Each row was made from one small tree. The marks that hang from a mark follow it in brackets, in the order of their numbers. Every link used is in the known rows. Write each row's tree.
(in the rows, 128 means zero)
Known rows
Z_225[Z_865]: [132 127 145 127 150 128 116 130 138  80 105 118 132 127 121 132 125 144]
Z_678[Z_323[Z_560]]: [126 131 166 141 121 135 152  93 127 111 151 145 139 108 136 153 123 133]
Z_260[Z_452 Z_865[Z_225[Z_662[Z_696]]]]: [112 171 176 142 153 159  82  78 112  97 113 117 172  98 106 135 100 131]
Z_260[Z_452 Z_865[Z_225]]: [126 161 150 168 161 147  84  86 116 112 133 118 171  97 111 143 111 129]
Z_260[Z_452 Z_865[Z_225[Z_662[Z_696[Z_678]]]]]: [119 160 170 159 151 166  90  96 109  99 108 112 170  98 103 130  77 140]
Z_865[Z_260]: [129 154 136 135 123 119 130 121 134 135 109 146 141  83 142 153 115 101]
Z_662[Z_696[Z_678]]: [121 103 123 140 100 177 146 144 114 137  95 116 144 123 135 127 114 133]
Z_225[Z_662 Z_865[Z_260[Z_452]]]: [131 187 191 119 153 116 109  95 139  60  82 146 119  79 117 131  88 127]
Z_865[Z_225[Z_662[Z_696]] Z_260[Z_452]]: [119 210 168 138 121 159 104  80 116 125 101 165 151  51 127 172 112 116]
Z_865[Z_225[Z_662[Z_696[Z_678[Z_323]]]] Z_260]: [115 179 172 148 120 170 121 118 119 114  92 145 167  69 133 180  73 130]
Z_662[Z_225[Z_865] Z_696[Z_678[Z_323[Z_560]]]]: [105 143 132 145 126 209 148 138 114 100  53  97 170 111 123 158 104 151]
Z_225[Z_865[Z_260]]: [133 151 151 135 147 121 116 124 142  86  89 133 143  90 132 152 113 121]
Z_225[Z_662[Z_696[Z_678]] Z_865[Z_260[Z_452]]]: [125 167 186 127 130 154 125 104 129  66  56 137 132  76 122 132  77 131]
Z_560[Z_323]: [123 152 135 143 138 142 147 108 120 106 120 138 145 154 117 147 124 174]
Z_865[Z_225]: [127 150 124 145 139 145 105 133 123 137 138 132 148 116 120 158 125 148]
Z_678[Z_323[Z_560] Z_696[Z_662[Z_225[Z_865]]]]: [103 147 137 117 133 152 151  77 119  96  97 101 162 103 111 170 111 145]
Z_662[Z_696[Z_678[Z_323]]]: [119 102 143 150  97 189 157 125 115 122  95 117 153 121 142 140 110 132]
Z_225[Z_662[Z_696[Z_678]] Z_865]: [118 132 177 109 135 155 121 140 130  59  67 110 131 130 111 116  78 157]
Z_696[Z_662[Z_225] Z_678]: [102 146  89 127 128 162 129 176 112 129  78  93 136 122  98 105  45 147]
Z_225[Z_662[Z_696] Z_865[Z_260]]: [110 168 192  93 134 137 111 109 135  62  58 131 144  93 123 144 102 124]

Write each row's tree
[138 196 135 169 132 146 109  91 124 144 126 165 150  50 132 179 123 114]
Z_865[Z_225 Z_260[Z_452]]
[108 146 185  86 138 147 109 115 131  56  73 117 134 131 114 123 111 146]
Z_225[Z_662[Z_696] Z_865]
[106 167 132 135 134 163 145  57 120  94  64 106 163  83 121 173 111 122]
Z_678[Z_323 Z_696[Z_662[Z_225[Z_865[Z_260[Z_452]]]]]]
[115 131 191 118 134 164 130 124 130  48  66 110 138 128 117 127  77 156]
Z_225[Z_662[Z_696[Z_678[Z_323]]] Z_865]
[119 193 117 140 155 155 117 119 130 108  63 119 147  86 119 154 118 122]
Z_662[Z_225[Z_865[Z_260[Z_452]]]]
[101 149 171 122 153 149  80 119 118  96 108  98 187 125 107 143  89 138]
Z_260[Z_865[Z_225[Z_662[Z_696]]]]
[ 96 175 120 114 129 187 122 127 122 112  33 104 171  96 128 168 139 117]
Z_662[Z_225[Z_865[Z_260]] Z_696]
[102 140 124 147 130 215 143 143 116  97  38  87 172 122 125 153 104 147]
Z_662[Z_225[Z_865] Z_696[Z_678[Z_323]]]
[113 124 149 120 113 134 159  66 118 110 131 123 151 103 122 160 115 136]
Z_678[Z_323[Z_560] Z_696[Z_662]]
[ 93 159 115 112 134 192 118 130 119 107  45  93 164 126 121 152 148 136]
Z_662[Z_225[Z_865] Z_696]
[101 186 121 127 130 192 121 104 120 113  36 114 166  82 129 163 145 115]
Z_662[Z_225[Z_865[Z_260[Z_452]]] Z_696]
[114 181 115 132 157 151 118 141 133 106  60 110 155  97 120 157 112 125]
Z_662[Z_225[Z_865[Z_260]]]
[109 139 187 144 148 161 103 121 114  88 118 104 190 111 109 150  62 149]
Z_260[Z_865[Z_225[Z_662[Z_696[Z_678[Z_323[Z_560]]]]]]]
[109 168 130 163 126 216 145 116 115 102  30 107 172  78 134 167 101 127]
Z_662[Z_225[Z_865[Z_260[Z_452]]] Z_696[Z_678[Z_323]]]
[ 96 194 116 107 141 147 104 112 122 101  63 114 140  86 103 131  93 121]
Z_696[Z_662[Z_225[Z_865[Z_260[Z_452]]]]]
[108 170 128 154 137 177 136 129 117  86  54 105 147  82 109 134  39 137]
Z_696[Z_662[Z_225[Z_865[Z_260[Z_452]]]] Z_678[Z_323]]
[105 159 136 150 123 203 151 134 118 105  42 108 178  81 131 174  95 133]
Z_662[Z_225[Z_865[Z_260]] Z_696[Z_678[Z_323[Z_560]]]]
[111 170 105 120 136 143 128  85 119 119  65 104 151  85 109 154 116 124]
Z_678[Z_696[Z_662[Z_225[Z_865[Z_260[Z_452]]]]]]
[112 168 114 153 128 204 136 134 114 117  29 106 164  80 126 154 106 129]
Z_662[Z_225[Z_865[Z_260[Z_452]]] Z_696[Z_678]]
[124 173 188 105 154 107 108 122 144  58  79 136 129  96 117 135  79 130]
Z_225[Z_662 Z_865[Z_260]]
